Each row was made from one walk, in order. Every step used is in the known rows, and no mark comes twice. Write each row's walk.
Known rows:
vufuf-goman: -.01, -.20, .14, .11, .06, .17, .03, -.31, .40, .38, -.02, -.09, -.06, .17, .02, .18, .06, .12, .08, .15, .08, .16, -.10, -.06, -.02, .21, .16, -.23, -.28, -.10, .27, .08, .21
goman-neped-demem-piza-zolapi-fada-vufuf: .12, .12, -.02, -.16, .05, -.17, .05, .21, .15, .06, .03, -.10, -.01, -.29, .07, .41, .08, -.18, .25, -.11, .22, -.04, .22, .18, -.22, .29, .33, .19, -.18, -.06, .10, -.51, .04
neped-vufuf-fada-zolapi-piza: .08, -.13, .29, .14, .21, -.02, .03, .10, .04, .21, .02, -.06, -.21, -.05, .08, .06, .24, -.34, .24, -.12, -.07, .10, .13, -.12, .13, .19, -.20, -.04, -.26, -.11, -.05, .10, .11
neped-demem-piza: .00, .19, .21, .09, .04, .05, .27, -.05, .28, .01, .06, -.14, .14, -.02, .16, .27, .01, -.01, .07, -.07, .12, -.11, .11, .11, .02, .33, .29, -.20, -.26, -.04, .17, -.23, .01
goman-vufuf: -.09, .14, -.02, -.10, .02, -.18, -.04, -.03, .20, .21, .10, .00, .01, -.16, .05, -.07, -.08, -.02, .03, -.07, .00, .17, .12, -.09, .02, .21, .15, .00, .01, -.22, .10, .05, .06
piza-demem-neped-goman-vufuf-fada-zolapi: -.11, .06, .29, .08, .22, .06, -.12, .05, .15, .39, .07, .00, -.02, -.22, .18, .43, -.06, .25, .21, -.05, -.18, .21, .13, -.11, -.10, .32, -.01, -.14, -.12, -.08, .10, .03, .23
zolapi-fada-neped: .03, -.25, .09, -.23, -.04, .03, .10, .21, .19, .07, -.04, -.21, .04, .04, -.14, .00, -.01, -.17, .50, .02, .19, -.13, -.09, .02, -.28, .20, .01, .09, .00, .31, .14, .02, -.01
demem-neped-vufuf-fada: .00, .01, .12, .05, -.08, .56, -.04, -.01, -.02, .20, .05, .08, -.01, -.14, .01, .07, .18, .28, .08, -.06, -.10, .09, .33, .19, -.17, .10, .09, .07, .06, -.02, .11, .02, .04
demem-piza-zolapi-neped-vufuf: -.11, .18, .15, -.02, -.31, .01, .20, .05, .02, .16, -.01, .01, .08, -.02, -.05, -.10, .21, .14, .03, .11, .19, .02, .27, .00, .21, .07, .21, .11, .03, -.11, .08, -.43, -.03
zolapi-neped-piza: -.13, .04, .22, -.19, -.14, .05, .14, -.15, .04, .31, .08, .01, .13, .00, -.03, -.10, .12, -.10, .09, .16, .29, .06, .08, -.17, -.04, .12, .07, -.14, -.18, .23, .15, .07, -.10
demem-neped-goman-vufuf-fada: -.04, .17, .13, -.04, .08, .44, -.22, -.08, .09, .34, .09, .18, .07, -.22, .01, .19, .04, .29, .05, -.15, .00, .22, .29, .19, -.15, .21, .12, -.20, .06, -.13, .12, .09, .25
fada-neped: -.02, -.17, .09, -.30, -.02, .09, .24, .07, .24, .11, -.02, -.15, .14, .12, -.18, -.04, -.01, -.05, .35, -.05, .09, -.10, -.07, -.06, -.22, .13, .07, .08, .01, .12, .04, .10, -.05
piza-zolapi: -.01, .00, .15, -.07, -.02, -.17, .12, -.06, .19, .09, -.05, -.02, .02, .01, .03, .08, .15, .15, .08, .11, .03, .06, .12, .03, .34, .00, .16, .04, -.10, .09, -.01, -.29, .10
goman-neped-suda: -.01, .28, .06, -.42, .02, -.01, .17, .11, .21, .31, .04, -.03, .16, -.28, .01, .08, .05, -.24, -.08, .07, .05, .13, .20, -.07, .07, .07, .36, -.13, -.12, .04, .18, .04, -.24
demem-piza: -.04, .02, .31, .01, -.04, .07, .19, -.03, .31, -.03, .06, -.19, .12, -.04, .06, .09, .06, .04, -.05, -.04, .10, .03, -.02, .10, -.03, .26, .16, -.09, -.34, -.04, .24, -.14, .00
fada-zolapi: -.12, -.17, .18, .12, .21, -.18, .07, -.01, .35, .13, .00, -.34, .00, -.09, .10, .19, .01, -.25, .21, .08, -.19, .11, -.15, -.25, -.03, .18, -.06, -.02, -.24, -.02, .17, .04, .12
neped-demem-piza-zolapi: -.03, .24, .21, -.01, -.04, -.12, .26, -.06, .22, .02, .01, .00, .08, -.01, .14, .31, .14, .19, .05, .01, .14, -.09, .21, .15, .35, .21, .31, -.08, -.25, .03, .05, -.50, .07
piza-zolapi-fada-neped: .02, -.17, .11, -.30, -.07, -.07, .12, .20, .15, .06, -.06, -.11, .02, .04, -.14, .07, .05, -.06, .50, .06, .23, -.13, -.01, .06, -.06, .15, .05, .17, .00, .34, .08, -.21, .02
goman-vufuf-fada-neped-suda: .01, .17, .02, -.48, .11, .23, .09, -.05, .07, .29, .21, .09, .21, -.28, -.15, .01, .10, -.08, .18, -.05, .00, .12, .11, -.03, -.05, .23, .17, -.04, .10, .03, .08, .18, -.34
vufuf-fada-zolapi: -.04, -.16, .17, .19, .27, .10, -.04, -.12, .27, .15, .10, -.23, -.08, -.09, .07, .28, .14, -.08, .24, .02, -.27, .20, -.09, -.09, -.08, .25, -.18, -.05, -.17, .02, .09, .01, .22
fada-vufuf: .09, -.17, -.03, -.09, .17, -.02, .05, -.07, .20, .09, .08, -.19, .12, -.18, -.08, .10, .04, -.10, .14, -.10, -.05, .11, .03, -.07, -.32, .11, .16, .20, -.07, -.20, .05, .00, -.04
goman-neped: -.01, .10, .05, -.24, -.06, -.03, .15, .19, .32, .21, -.06, -.10, -.03, -.05, .03, .07, .02, -.06, .01, -.03, .04, .05, .20, .03, -.12, .06, .22, -.03, -.13, .03, .07, -.10, .17
demem-neped-suda: -.09, .13, .21, -.27, -.03, .23, .11, -.04, .07, .25, -.03, -.10, .33, -.29, .05, .10, -.05, -.08, -.01, .06, .05, .03, .16, -.06, .03, .05, .32, -.07, -.21, .14, .25, .21, -.34
piza-demem-neped: -.03, -.06, .41, -.05, -.11, .03, .16, .11, .08, .24, -.12, -.02, .12, .02, .19, .25, -.20, .47, .13, -.02, .02, -.10, .21, -.04, -.02, .06, .15, .05, -.19, .27, .04, .05, .02

Write each row's walk:
.13, -.17, .51, .08, .24, -.50, .18, .21, .10, .26, -.04, -.01, -.14, .12, .23, .18, -.07, .02, .28, -.03, -.05, .00, .07, -.32, .32, .18, -.14, -.07, -.30, .12, -.16, .02, .06	fada-zolapi-piza-demem
.06, .20, .08, -.03, .03, .07, .17, .07, .32, .22, .04, -.10, -.01, -.12, .14, .48, .03, -.12, .15, -.09, .29, -.04, .15, .18, -.30, .48, .42, -.14, -.38, -.14, .29, -.37, .13	zolapi-fada-vufuf-goman-neped-demem-piza
-.07, .12, -.01, -.24, .04, -.06, -.12, .24, .19, .33, -.01, .05, .12, -.21, -.09, .02, -.10, -.06, .28, -.03, .24, .09, .12, -.05, -.16, .29, .23, -.18, .14, -.12, .19, .08, .11	zolapi-fada-neped-goman-vufuf
.05, -.17, .11, .04, .07, .06, -.03, -.19, .31, .30, .03, -.10, -.09, -.07, -.01, .38, .14, .07, .15, .09, .26, .15, -.10, .09, -.18, .37, .27, .01, -.41, -.18, .33, -.28, .12	demem-piza-zolapi-fada-vufuf-goman
.08, -.01, .04, .11, .06, .40, -.03, -.03, .06, .14, .13, .07, -.09, -.11, -.03, -.01, .26, .18, .07, .01, -.14, .18, .26, .15, -.03, .12, .04, .01, .11, -.10, .07, -.05, .08	neped-vufuf-fada
.04, .12, .45, -.28, .02, -.02, .18, .13, -.05, .35, -.05, .06, .23, -.17, .16, .16, -.10, .03, .05, .01, .08, -.03, .27, -.15, .25, .09, .23, -.10, -.28, .21, .06, .21, -.36	zolapi-piza-demem-neped-suda
.03, .13, .16, .01, -.09, -.10, .06, .13, .26, .20, -.05, -.03, -.15, -.02, .16, .43, .12, -.03, .23, .11, .34, -.03, .18, .23, .11, .35, .31, -.15, -.33, .16, .26, -.55, .25	vufuf-goman-neped-demem-piza-zolapi-fada
-.19, .08, .31, -.26, -.14, .23, .11, -.02, .01, .26, -.01, .03, .16, -.20, .10, .08, .02, .03, -.01, .09, .24, -.02, .18, -.05, -.13, .14, .23, -.06, -.33, .24, .27, .26, -.17	demem-neped-piza
-.05, .11, .27, -.09, -.09, -.11, .20, -.06, .22, .00, .01, -.05, .07, -.04, .06, .15, .16, .21, -.04, .04, .12, .02, .09, .16, .32, .15, .23, .01, -.31, .04, .08, -.46, .02	demem-piza-zolapi
.04, .08, .02, .00, .11, .23, -.13, -.17, .13, .21, .22, .12, -.08, -.13, .01, .04, .10, .16, .09, -.14, -.15, .26, .18, .13, -.06, .24, -.01, -.04, .10, -.12, .05, .00, .18	goman-vufuf-fada
-.04, .03, .05, -.17, -.07, .11, .12, -.01, .44, .45, -.07, -.01, -.13, .08, .04, .22, .04, .05, -.01, .07, .14, .16, .10, .01, -.14, .20, .28, -.17, -.28, -.07, .20, -.05, .29	vufuf-goman-neped
-.11, .21, .02, -.07, .08, -.08, -.12, .07, .23, .35, .02, .06, .13, -.23, .03, .01, -.09, .04, .00, -.03, .13, .21, .18, -.07, .02, .19, .27, -.27, .07, -.30, .18, .09, .15	neped-goman-vufuf
-.10, .15, .22, -.27, -.04, -.14, .11, -.06, .07, .17, .02, .13, .02, -.11, .05, .05, .22, .13, .00, .20, .20, .06, .16, -.02, .35, .09, .21, -.03, -.24, .18, .09, -.19, -.08	neped-piza-zolapi
-.19, .17, .29, -.29, -.17, .03, .13, -.06, .00, .22, -.04, .13, .10, -.15, .07, .16, .14, .21, .00, .15, .26, -.02, .24, .02, .23, .07, .27, .03, -.30, .25, .11, -.13, -.12	demem-neped-piza-zolapi
.13, .00, .45, .06, .33, -.34, .00, .22, .04, .43, .03, .17, -.15, .01, .22, .27, -.05, .17, .26, -.10, -.03, .13, .20, -.22, .28, .29, -.09, -.22, -.18, -.03, -.14, .06, .19	neped-goman-vufuf-fada-zolapi-piza-demem
-.03, .16, .27, .21, .04, .19, .22, -.18, .21, .12, .12, -.15, .11, .02, .11, .37, .08, -.04, .25, -.09, .07, -.03, .07, .08, -.10, .37, .07, -.19, -.22, .03, .09, -.33, .16	vufuf-fada-zolapi-neped-demem-piza
-.13, -.16, .20, .13, -.05, -.09, .13, -.13, .24, .25, -.03, -.32, .09, .10, -.03, .07, .01, -.19, .32, .08, .00, .08, -.12, -.27, -.07, .10, -.11, -.02, -.13, .10, .04, -.11, .20	fada-zolapi-neped
-.12, -.03, .13, .12, .01, .05, -.03, -.21, .16, .32, .14, -.11, -.01, .00, -.04, .12, .07, -.11, .32, -.02, -.06, .21, .00, -.17, -.13, .21, -.20, -.01, .00, -.01, .00, -.10, .26	goman-vufuf-fada-zolapi-neped
.07, .05, -.01, -.12, .06, -.09, .22, .15, .15, .12, -.06, -.06, .04, .08, .03, .26, .00, -.14, .57, .01, .20, -.26, .18, .05, .01, .22, .20, -.01, .08, .28, -.01, -.25, .05	piza-zolapi-fada-neped-demem
-.12, .07, .13, -.02, -.21, .23, .10, .16, .03, .20, -.11, -.05, .11, -.17, .05, -.02, .02, .10, .01, .03, .03, -.03, .32, .00, -.11, .03, .28, .15, -.01, -.09, .21, .06, -.10	demem-neped-vufuf
.02, .07, .06, -.24, -.07, .03, .06, .08, .36, .35, -.02, -.01, -.14, -.13, .02, .42, .14, .04, .04, .01, .27, .13, .12, .17, -.24, .33, .38, .03, -.41, -.16, .25, -.39, .21	demem-piza-zolapi-fada-vufuf-goman-neped
.01, .04, .40, -.15, -.04, -.21, .21, .02, .00, .36, .07, .16, .05, .10, .15, .04, -.05, .33, .15, .17, .17, .00, .18, -.24, .17, .14, .05, -.12, -.11, .32, -.02, -.03, -.08	zolapi-neped-piza-demem
.02, -.07, .14, -.20, .16, .43, .01, .05, .23, .27, -.04, .03, .19, -.01, -.21, .15, .09, .17, .28, -.02, .13, .05, .08, .11, -.20, .15, .13, -.32, .12, .05, .10, .11, .14	vufuf-fada-neped-goman
-.05, .20, -.04, -.17, -.14, .03, .13, .32, .16, .24, -.06, .03, -.05, -.17, .03, -.09, .12, -.04, -.04, .04, .04, .05, .37, -.01, -.04, .05, .32, .07, .06, -.20, .13, -.15, .01	goman-neped-vufuf
.05, -.24, .02, .03, .15, .15, .00, -.30, .37, .39, .04, -.10, -.02, .01, -.06, .27, .07, .09, .11, .03, .06, .20, -.11, -.08, -.27, .25, .22, -.02, -.26, -.31, .23, .07, .12	fada-vufuf-goman
.02, .12, .16, .06, -.14, .38, .07, -.10, -.02, .15, .14, .14, -.02, -.03, -.07, .03, .33, .30, .08, .00, .06, .11, .31, .22, .09, .16, .05, .04, .07, -.03, .02, -.41, .09	demem-piza-zolapi-neped-vufuf-fada
-.06, .10, .17, -.43, -.05, .11, .14, -.07, .02, .18, .08, .21, .01, -.06, -.09, .09, .30, .21, .18, .09, .21, .01, .17, .08, .16, .16, .12, .04, -.11, .25, -.02, -.16, -.10	vufuf-fada-neped-piza-zolapi
-.02, .28, .17, -.01, -.02, .10, .29, -.02, .38, .25, .02, -.03, .02, .02, .17, .41, .02, .01, .02, -.06, .21, -.05, .16, .15, -.08, .40, .42, -.27, -.39, -.12, .23, -.29, .15	vufuf-goman-neped-demem-piza
.02, -.02, -.01, -.31, .02, .27, .07, -.04, .14, .20, .17, .08, .02, -.03, -.20, .00, .07, .11, .34, -.18, .00, .05, .07, .08, -.29, .27, -.01, .10, .16, .01, -.03, .09, .03	goman-vufuf-fada-neped
-.19, .23, .12, -.14, -.04, .08, -.13, .09, .16, .38, -.07, .08, .20, -.27, .05, .10, -.15, .13, .00, -.06, .15, .14, .26, -.02, -.09, .18, .33, -.19, .00, -.22, .21, .14, .13	demem-neped-goman-vufuf
.02, -.13, .36, .11, .11, .12, .04, .13, -.02, .27, -.06, -.05, -.14, -.08, .08, .14, .19, -.27, .26, -.15, -.03, .05, .17, -.09, .02, .18, -.15, .05, -.31, -.05, -.02, .14, .09	demem-neped-vufuf-fada-zolapi-piza
-.15, .01, .24, -.08, .00, .14, .06, -.20, .05, .34, .14, -.02, .03, -.06, -.01, .09, .20, -.12, .20, .15, .14, .16, .01, -.18, -.09, .21, -.09, -.14, -.23, .22, .14, .05, -.01	vufuf-fada-zolapi-neped-piza
.04, .08, .19, .08, -.04, -.19, .06, .12, .16, -.01, -.01, -.11, -.04, -.08, .16, .28, .10, -.06, .28, .10, .25, -.09, .15, .21, .19, .28, .19, -.06, -.23, .26, .20, -.53, .11	neped-demem-piza-zolapi-fada
.02, .18, .22, -.03, .09, .31, -.16, -.01, .05, .40, .10, .26, .04, -.18, .10, .26, -.04, .51, .09, -.12, -.02, .20, .34, .13, -.04, .25, .12, -.20, .09, -.06, .04, .04, .23	piza-demem-neped-goman-vufuf-fada
